(in the rows, 128 means zero)
Known rows, with every way that one mark hangs from another:
nidug[figez[gibo] kivad[kufa] vuno]: [161 106 155 115 139 160 130 163 163 135 120  99 126 130 118 173 110 142
 111 106 151  94  55 107 169 106 108  77 128 121  68 141 140  39 138 139
 149  76 132 152 195 104]
vuno[kivad[nidug[kufa]]]: [105 173 111 122 141 115 130 133 141 117 160 105 126 112 132  73 145 135
 131 107 121 153 114 146 109 169 141 114 112 171 146 174 126 128 155 122
 146 177 130 144 119 129]
gibo[kivad[vuno[figez]]]: [149 143 111 153 155 130 149 140 131 135 164 116 135 127 133 122 149 158
 129 104 141 125 143 148 143 130 123 101 125 134 101  92 122 136 118  84
 127  95  94 121 128 146]
kufa[vuno[figez[gibo kivad]]]: [174 144 108 128 166 125 113 123 109 152  95 155 146 138 150 100 174 157
 117 129  78 151 101 138 122 105 112 141 131  85 126  50  80 105  95 115
 108 117  99 108 174 154]
nidug[kivad[gibo] vuno[dokivon]]: [ 95 120 170 139  53 167 130 129 183 120 163 139 132 122 119 106 112 119
 146 121 130 108 113 111 153 135 135 141 167  88 117  97 143 131 153 144
 102 109 144 129 120  93]
dokivon[kivad[vuno] kufa]: [137 100  77 146 144 164 158 113 143 127 125 117 114 113 108  90 131 138
 111  88 131 133 122 113 145 164 107 126 114 177  92 128 153 133 113 124
 152 105 116 160 139 104]
figez[gibo[dokivon]]: [147 148 115 134 147 111 112 135 117 133 102 125 140 140 162 182 168 146
 109 139 126 123 146  99 141 104 139 120 117 126 119 127 143 129 134 117
 107 124 126 143 162 114]
gibo[dokivon[nidug[figez]] kufa[kivad]]: [110 127 154 134 150 120 157 155 106 172  91 110 125 168 143 202 118 105
  92 156 119  88 130 140 116 134  98 111 139 142 171 117 147 127 183 133
  97 178 132 116 111 139]
dokivon[kivad nidug]: [119 123 105 150 103 113 130 115 104 145 136 137  97 126 109  89 126 114
 108 120  71 139  75 148 130 115 115 109 126 123 177 135 170 137 128 106
 152 141  97 127 156 110]
figez[dokivon gibo kivad[kufa]]: [164 130 123 118 161 140 125 134 144 115  78 130 123 150 107 122  63 142
 142 141  62 167 100  91 113 112 129 121 121 131 109 127 127  89 114 124
 138  68 119 152 177 165]
figez[dokivon kivad]: [145 137 135 139 125 145 119 116 143 133 102 124 118 156 120  97  88 101
 145 124  72 144 103 103 116 126 120 148 139 130 145 106 121 125 135 107
 124  93 110 122 138 161]
kivad[kufa nidug]: [117 173 118 122 126  93 130 118 158 103 160 127 145 114 111 121 108 167
 119 129 108 127 110 126  91 138 131 143 104 147 133 158 142 108 142 128
 162 114 148 166 154 130]
vuno[gibo kufa]: [112 129 124 141 102 121 104 111  80 120 120 124 110 118 132 138 174 140
 152 122 122 108 146 145  97 115 152 128  96 162 122 144 144 126 113 114
 163 162 131 100 112 121]
figez[dokivon gibo[nidug] kufa[vuno]]: [172  83 114 128 164 120  61 123 111 140  76 128 166 141 143 152 126 110
  93 129 133 146 124 101 176  84 142 135 136  87 106  95 100 130  80 164
 115 121 114 137 127 174]
figez[dokivon[kufa] gibo]: [167  96 118 120 178 173 105 120 127 116  62 139 148 134 148 153 118 134
 130 121 117 142 123  83 156 129 145 140  90 134  85 134 112 101  96 139
 123 105 144 117 144 115]
gibo[dokivon nidug[kufa]]: [125 134  88 135 120  76 121 149 128 118 129  78 161 118 153 145 171  97
 101 124 147 133 156 124 122 144 131  80 170 158 121 147 120 129 145 119
 110 170 154 129 127 127]
nidug[kufa vuno[figez]]: [130  92 147 118 128  91 150 149 158 141 125 110 162  85 141 117 141 139
 164  91 149 135  94 128 135 151 110 103 168 162 119 136  84 120 125  97
  96 158 158 103 117 101]
kivad[gibo[figez] nidug vuno]: [130 139 110 103 138 145 173 106 137  91 181 154 117 150 126 143 105 166
  98 192 131 112 142 129 114 154 131 141 133 107 130  84 153 158 112 115
 150  64 110 194 143 107]
figez[kufa[kivad] vuno[gibo]]: [ 95 141 158 126 127 100 151 119  77 173 107  95 150 109 136 138 100 124
 142 154 149 143 150 110 151  54 152 176 103 152 152 144 171 176  96 153
 113 131 144 139 108 133]
kufa[kivad[nidug] vuno[dokivon figez]]: [107 157 150 111 153  84 112 116 143 134 132 159 166 126 156 104 118 147
 104 152 146 138 152 149  97 144 121 208 106  87 189 104  77 129 137 143
  45 152 128 101 106 130]
gibo[figez kufa nidug[kivad[vuno]]]: [180 113 120 133 101 181 157 144 140 122 135  82 123 187 141 160 155  94
 112 171 128 108 116 157 160 154 108  70 167 133  84  39 141 132 118  88
 163  67 101 133 135 140]
figez[kivad[gibo] kufa vuno]: [114 153 138 136 119 138 158 102 135 152 157 163 123  97 113  84  86 135
 149 136  73 154 125 100 143  79 123 179 145 113 138 102 146 172 112 151
 143 114 143 177 127 147]
nidug[kivad vuno]: [133 134 152 152  82 146 121 136 162 150 149  96 133 130 133 119 152 105
 135  92 132  96  62 109 163 121 115 115 149 131 104 106 138 119 149 113
 134  97 134 121 137 108]
vuno[figez[dokivon] gibo[kivad] kufa]: [138 132 153 136 147 126  90 133  91 129 116 151 100 116 129 149 130 128
 176 111 137 139 158 160 115 106 158 114  86 144 137 145  92 133 100  99
 129 146 119  48  81 144]
figez[dokivon kivad vuno[gibo kufa]]: [114 134 159 115 129 154 112 104  98 140  84 156  75 132 124 109  78  96
 208 127  75 156 128 117 103  87 139 156 107 139 156 147 118 153 106 138
 148 122 109  82  99 148]
kivad[nidug vuno]: [116 142 110 134 136 130 136 105 148 112 160 126 128 139 131 110 111 163
 111 127 122 106 128 116 113 157 130 144 118 133 125 111 154 142 139 109
 148  86  93 179 128 126]
nidug[figez]: [147 120 127 128 137 139 129 129 117 131 129 105 131 143 130 153 135 129
 107 118 135  89 124 129 137 123 114 124 128 135 123 143 136  88 142 116
 138 135 123 140 173 124]
kufa[kivad[vuno[figez gibo]]]: [116 103 125 123 144 108 170 134  81 134 100  78 150 131 142 124 134 159
 124 158 146 124 172 143 102 134 139 139 107 147 144  76 152 136  93 100
 102  83 104 127 120 125]
vuno[figez gibo]: [130 125 142 120 109 103 127 127  89 130 108 110 149 113 140 124 169 158
 146 135 127 135 149 159 104 117 154 125 108 127 148 107 141 125  91  95
 131 135 132  93 139 120]
kufa[vuno[dokivon[gibo]]]: [112 110 148 139  82 116 109  98 133 121 131 154 175 125 136  98 155 115
 142 106 138 128 149 135 133 143 133 159 143  66 129 131 107 140 139 153
 113 184 163 108  94 140]
nidug[figez kufa[vuno[dokivon kivad]]]: [111 126 139 111 162 134 118 144 153 128 120 104 132 135 131  96 141 111
 127  96 152 147 153 153 137 162 116 114 160 136 116 181  87  89 170 172
 102 247 135  98 123 160]
nidug[figez[dokivon kivad]]: [156 116 147 124 150 162 122 129 133 133 100 117 106 166 112 122  69  98
 128 118  97 117 104 107 128 126 107 132 138 121 141 130 116  80 148 112
 125  99 103 129 160 161]
vuno[figez kivad[gibo] kufa]: [126 133 108 132 144 148 120 125 109 101 156 165  88  90 136  99 183 148
 161 115  97 129 156 180  91 155 128 140  94 133 149 127 113 119 115 126
 152 171 142  99  91 115]
nidug[figez[dokivon] kivad]: [160 116 163 121 143 173 103 122 157 122 117 104 112 151 138 149  77  83
 117 109 113 100 100 110 161 120 108 124 130 121 127 133 124  68 148 116
 127 103 120 112 156 125]
figez[dokivon kivad[gibo]]: [134 130 123 132 117 157 134 111 138 110 121 150 116 148 108  92  76 116
 142 144  53 146 123  96 103 130 125 160 157 109 156  94 129 141 129 126
 130  87 125 143 139 152]
figez[dokivon[kufa[kivad]] vuno]: [131 128 135 113 181 151 147 121 128 134  79 119 149 124 151 135  70  85
 155 131 127 148 129  73 139 111 118 195 105 155 137 171 112 143 111 169
 100 115 163  95 104 112]
vuno[kufa]: [131 129 110 151 126 126 108 107 119 117 139 138 110 118 144 138 161 128
 142 109 106 103 127 128 118 127 120 141 111 165 116 146 116 113 133 109
 149 158 136 114 113 123]
gibo[dokivon figez kivad nidug]: [160 188 103 146 124 101 117 175  95 131 169  98 128 163 140 203 203  88
  84 157 200 122 152 151 158 104 136  65 146 112 109 124 124 144 137 103
 119 112 115 110 146 145]
figez[dokivon[gibo[nidug]] kivad]: [146  87 118 144  85 150 107 125  97 115 112 116 140 147 118  77 117  66
 140 118 103 139 107 125 118 139 138 108 141  71 144 104 130 125 116 114
 147  70 134 124 113 157]
kivad[gibo vuno[kufa]]: [118 105  86 145 133 152 147  95 131  90 161 154  98 123 133 128 132 157
 136 130  94  96 160 121 107 153 118 145 136 151  98 104 140 141 120 130
 162 119 125 163 104 116]
nidug[figez[vuno] kufa]: [135 117 132  97 166 121 159 130 141 130 134 106 136 113 143 135  88 112
 150 119 130 131 119 113 150 113 104 121 160 161 124 195 111 108 134 135
 132 183 145 123 159 103]
kivad[gibo[nidug] kufa[vuno]]: [131 130  62 132 109  94 125 128 120  81 149 124 175 125 108 117 158 133
  90 141 101 132 138 139  84 131 120 128 177 103 110 111 130 123 112 185
 165 139 161 138 159 151]
nidug[vuno]: [124 117 141 144  92 125 131 139 140 144 132 109 144 130 124 132 147 126
 144 104 147 102  89 110 143 130 118 124 152 141 114 126 137 141 139 119
 127 118 131 129 131 114]

Rows:
[ 98 102 147 111 158 168 113 103 157 105 155 163  81 136 132 136  75 164
 128 120 160  78 167 140 118 168 125 145  90 121 115 154 114  86 162 130
 123 136  89 162 101 118] | kivad[nidug[figez] vuno[dokivon kufa]]
[108 170 129 139 158  77 109 105 136 163 146 136 165 120 141 118 128 144
  73 135 148 119 111 107 138 105 113 205 107 132 152 111 116 152 131 157
 101 148 143 164  96 163] | figez[kufa[kivad[nidug] vuno]]
[ 94 122 177 125  59 139 128 140 119 154 109 127 142 140 100 140 134 157
 162 135 147 104  97 143 108 154 154 124 132 150 137  98 152 186 141 125
 154 130 121 125  95 118] | kivad[nidug[vuno[gibo[kufa]]]]
[142 158 123 121 147 109 139 150 136 118 135 103 132  93 115  97 155 156
 151 104 110 157 133 175  93 150 129 108  98 149 128 154 128  83 124 119
 153 144 147 112 136 144] | vuno[figez kivad[kufa]]
[110 105 151 121  96 120 127 165 107 164 107 107  93 123  91 164 128 115
 116 106 205 100 110 131 144 115 123  91 139 138 158 164 162 144 151 134
 118 133 107 125 145  97] | nidug[figez vuno[gibo[dokivon[kivad]]]]
[128 149 132 119 121 106 118 120 131 124  76 115 140 144  92  99  94 120
 146 125  75 164 116 114  74 113 128 135 148 132 126 116 116 124 119 164
 155 125 141 104 133 198] | figez[dokivon kivad[kufa[vuno[gibo]]]]
[104 133 129  81 160 129 163 116 147 104 174 157 122  96 130 122  58 146
 130 146 122 129 126 116 119 135 120 148 148 125 154 189 118 138 134 163
 141 162 151 165 156  81] | kivad[gibo nidug[figez[vuno] kufa]]
[146 148 148 122 166 123 114 115 132 165 129 172 133  96 138  97 126 195
 110 137 101 153 104 133 140  98 141 152  69  95 134  71 110 103  95  94
 113  83 105 180 146 146] | vuno[figez[gibo kivad[nidug] kufa]]
[124  95 160 107  75 150 165 143 150 127 148 169  95 136  88 125  96 120
 139 172 167 140 113 140 155 134 122 131 169 100 154 128 138 162 125 132
  94 114 113 138 141  81] | nidug[vuno[dokivon[kivad[gibo[figez]]]]]
[100 142 156 110 158 126 131 121 147 128 124 154 163  93 157 109 125 156
 113 147 167 136 159 138 104 160 139 194  59 118 147 134  88  97 130 133
  55 131 161 110 103  96] | vuno[dokivon[kufa[kivad[nidug]]] figez]
[135 199 142 134 109  96 131 163  80 147 144 106 121 154 133 204 187 118
 114 162 197 129 166 148 144  88 159  80 115 137 120 132 148 165 134 100
 127 129 128  98 136 141] | vuno[gibo[dokivon figez kivad]]
[158 117  96 106 200 138 118 151 112 131 101 101 133 143 143 127 169 131
 101 103 138 143 114 140 152 133 114  93 139 142 104 159 102  80 134 164
 131 204 117 120 168 143] | nidug[figez[gibo] kufa[vuno[kivad]]]
[127 102  59 132 135  96 145 146 142 117 134  84 118 119 126 111 136 105
  90 115 149 145 145 125 136 163 112  66 179 174 125 145 147 154 136 110
 115 129 103 162 132 115] | gibo[dokivon[kivad[vuno]] nidug[kufa]]
[ 94 124 169 139  83 154 119 154 145 146 131 110 122 133 113  95 144 114
 169 100 162 132 123 142 145 152 146 123 135 118 126 146 139 135 165 143
 106 150 115 108  96 129] | nidug[vuno[dokivon kivad]]
[153 115 144 129 158 142 104 111 138 131 102 170  89 117 137 105 108 118
 177 112  69 142 119 138  97 133 108 152 106 135 152 108  68  96 114  90
 114 121 115  83  97 153] | vuno[figez[dokivon kivad] kufa]
[130 123 101 174 107 146 149 126 114 123 178 113 141 133 122 108 144 131
 134  90 154 113 134 129 156 135 137  93 130 112  79 120 155 158 133 104
 166  90 123 151 100 140] | dokivon[gibo[kivad[vuno]]]
[139  93  97 133 130 143  97 172 111 140  87 113 163 120 148 183 213 118
  97 110 200 109 121  97 160 128 150  83 118 110  65 118 123 117 116 158
 112  97 144 127 138  95] | figez[gibo[dokivon[kufa] nidug[vuno]]]
[131 124 143 126 134 169 152 110 143 120 134 156  73 164 132 126 114 128
 154 158 120 124 153 140 127 149 113 127 127 129  94  91 104 106 135  94
 116 103  88 140 106 152] | gibo[figez[kivad[vuno[dokivon kufa]]]]
[136 139 130 119 135 128 102 107 152 120 130 158  95 129 100  95  55 118
 122 127 103 148  86 118 122 137 122 162 108 132 201 158 137 153 131 111
 122 105  93 146 135 114] | figez[dokivon[kivad[nidug]]]
[102 132 142 136 114 127  97 119 144 131 163 163 104 108 130 131 139 145
 148 104 149  85  82 124 115 143 121 142 105 145 127 152 108 135 149 121
 142 125 123 131  89 100] | kivad[nidug[vuno[kufa]]]
[102 111 135 140 134 134 164 123 140 126 123  94 143 158 140 120  86 133
 122 152 146 119 177 107 131 144 126 166 133 137 128 108 151 136 146 119
  71 100 100 152 114 130] | kufa[kivad[vuno[dokivon]]]
[ 88 125 138 113 100  87 122 117 128 125 101 109 173 121 136  98 144 131
 144 125 135 157 171 138 114 137 154 131 168 144 124 144 103 142 130 156
  99 225 150  87 114 146] | nidug[kufa[vuno[dokivon gibo]]]
[108 130 169 101 100 125 115 133  97 134 138 153  92 133 126 174 158 142
 150 156 191  95  99 153 117 123 148 115  93 134 134 139 118 139 113 113
 156 120 120 115  97  97] | kivad[nidug[vuno[gibo[figez] kufa]]]
[163 117 127 122 117 108 122 137 103 142 140 104 147 135 135 168 165 109
  94 168 169 124 133 143 174  90 139 105 129 117 107 106 133 122  93 106
 140 109 135 152 139 145] | gibo[figez[kufa] nidug]
[110 234 117 145 136  76 117 152 164 125 191 131 133 113 111 158 131 157
 106 118 151 132 134 124 104 124 136 110 102 146 121 180 132 137 177 134
 142 130 146 148 129 148] | gibo[dokivon kivad[kufa nidug]]
[104 141 124 125 102 121 131 105 192 101 156 140 156 110 147  82 129 112
 118 120  91 146 139 116 135 144 116 144 190 115 113 113  89 126 151 167
  98 197 173 111 123 125] | nidug[kivad[gibo] kufa[vuno[dokivon]]]
[127 127  80 149 152 140 149 122 159 134 121 127 112 108 121 123 144 135
 102  91 152 129 144 105 140 159 106 120 118 173  98 142 145 145 136 132
 126 119 126 157 120 108] | gibo[dokivon[kivad[vuno] kufa]]
[112 147  91 140 130 132 137 119 142 105 140 148 153  99 140 151 172 141
 107 120 129 114 171  97 110 150 132 148 121 139 104 132 130 140 142 160
 125 150 191 140 118 102] | kivad[gibo[dokivon[kufa]]]
[151 143 147 129 148 127 123 143 101 142 135 139 105 170 125 166 101  89
 121 158 117 142  96 140 159  99 139  81 127 100 141 126 119 137 125 104
 138 119 104  85 132 154] | gibo[figez[dokivon[nidug]] kivad]
[187 124  93 134 147 130  77 134 102 128 111 118 163 136 175 123 210 119
  79 126 113 135 102 156 156 104 123 104 127  62 104  52  94  83  85 125
 116 102 108  86 180 127] | kufa[vuno[figez[gibo[nidug[kivad]]]]]
[ 95  81 137 133  53 144 119 148 127 103 144 130 154 132 110 117 132 117
 131 143 163 112 144 132 128 145 154 125 175  72 120 105 142 152 131 151
 107 112 128 136 124 101] | kivad[gibo[nidug[vuno[dokivon]]]]
[162 108 125  99 153 167 148 116 136  92 110 156 137 133 130 166 111 111
 129 169 128 138 140 102 133 144 133 149 125 125 111 125 103 128  95 144
 133 112 177 120 127 108] | kivad[gibo[figez[dokivon[kufa]]]]
[154  90 169  99 170 148 124 116 155 164 109 149  90 107  99 133   4  93
 146 105 136 152 106 105 194  70 102 157 126 134 170 194 132 138 115 148
 125 132 106 146 131 130] | nidug[figez[dokivon[kivad] kufa vuno]]
[ 94 131 146 137  77 144 120 160  89 151 116  78 121 132 103 105 181 124
 162  98 162 129 113 151 126 132 165  96 119 140 128 136 171 153 132 136
 161 130 115 105 115 128] | nidug[vuno[gibo kivad]]
[ 82  83 159 114  90 140 125 130  77 147 103 135  87 136  96 105  96 126
 113 136 126 133 126 179 126 111 151  94 110  89 183 156 178 107 133 133
 131 173  86 111 163 111] | vuno[dokivon[kivad nidug[figez]] gibo]
[115 166 105 131 116  84 152 132 159  93 153 134 147 105 118 161 128 159
 116 143 107 125 167 107  84 131 123 134 149 142 124 147 152 133 146 154
 136 138 184 159 139 127] | kivad[gibo[dokivon] kufa]
[138 128 152 139 157  82 142 128 124 163 124 112 163  95 150 132 129 142
 113 141 144 131 139 130 148  99 119 175 101 148 147 105 119 119 106  99
  79 126 148 138 104 138] | vuno[figez[kufa[kivad]]]
[130 157 139 122 128  89 137 133 108 145 131 134 121 147 155 192 166 111
  98 169 121 119 122 141 133 109 126  90 129 103 152 123 142 128 140 109
 124 144 134 113 136 123] | gibo[dokivon[nidug] figez]
[ 86 131 106 139 105 116 124 128  83 154  97 133 110  97 114 120 174 120
  99 107 124 146 125 142 112 124 150  91  85 139 156 150 173 144 123 146
 149 169 143 102 123 100] | vuno[gibo[dokivon[kivad kufa nidug]]]
[127 156 121 142 133 147 128 105 121 142 139 159  80 122 136  98 121 113
 179 114  69 133 111 124 115  98 102 158 118 144 136 140 110 136 126 125
 151 132 116 110 121 136] | figez[kivad vuno[kufa]]
[140 116 108 118 123 121 145 121 164  86 126 151 108 110  70 103  39 131
 137 138  74 166 116 113 101 134 114 144 149 144 168 172 149 141 116 149
 148 107 149 152 148 118] | figez[dokivon[kivad[gibo kufa]]]
[109 167 120 132 111  73 100 123 103 140 103 113 155 139 144 154 195 127
 111 120 139 123 167 122 103 108 139 132 143 125 136 117 132 165 137 154
 126 176 145  96 119 152] | kufa[vuno[gibo[dokivon]]]
[128 152  89 132 123  93 141 114 152  91 149 142 166 115 105 121 135 156
 109 128  86 134 132 120  86 131 110 155 167 129 114 128 122 131 126 179
 162 158 176 142 149 148] | kivad[gibo kufa[vuno]]
[ 99 119 116 146 105 165 121 140 119 119 157 148  83 111 110 111 171 129
 165 100 137 106 111 143 114 153 128 127 130 145 124 143 132 147 143 155
 160 155 136 120  80 108] | nidug[vuno[kivad[gibo] kufa]]
[153  80 135  88 204 177 115 120 139 110 101 142 105 170 132 163  36 163
 101 147 139 105 124  93 148 141 135 129  98 101 116 125 134  97 122 125
 129  57  62 184 161 118] | kivad[nidug[figez[dokivon gibo]] vuno]
[134 160 107 160 176 114 123 137 141 136 169 148  95 106 154 166 170 152
 141  93 157 111 177 146 128 136 117  97 106 158  97 120  94 140 141  94
 111 132 112 106  72 139] | gibo[dokivon kivad[vuno[figez kufa]]]
[118 135 133 127  97 111 141 126 167 110 132 131 116 111  84  94  79 144
 139 122 110 162 132 139 115 133 119 137 129 147 141 186 146 110 141 131
 120 146 132 138 154 124] | vuno[dokivon[kivad[kufa]]]
[111  58 118 144  71 151 132 118 114  98 139 111 159 137 133  95 133 114
 132 125 159 117 176 143 136 166 154 106 143  64 101 109 157 135 122 122
 131  91 123 154  97 128] | kivad[vuno[dokivon[gibo[nidug]]]]
[166 100 152 110  85 153 160 138  87 131 121 134 150 152 136 161 147  80
 165 180 143 135 125 163 151 122 126 101 156  86 127 116 133 177  95 120
 164 118 152 103 111 118] | dokivon[gibo[figez[vuno] kufa nidug]]
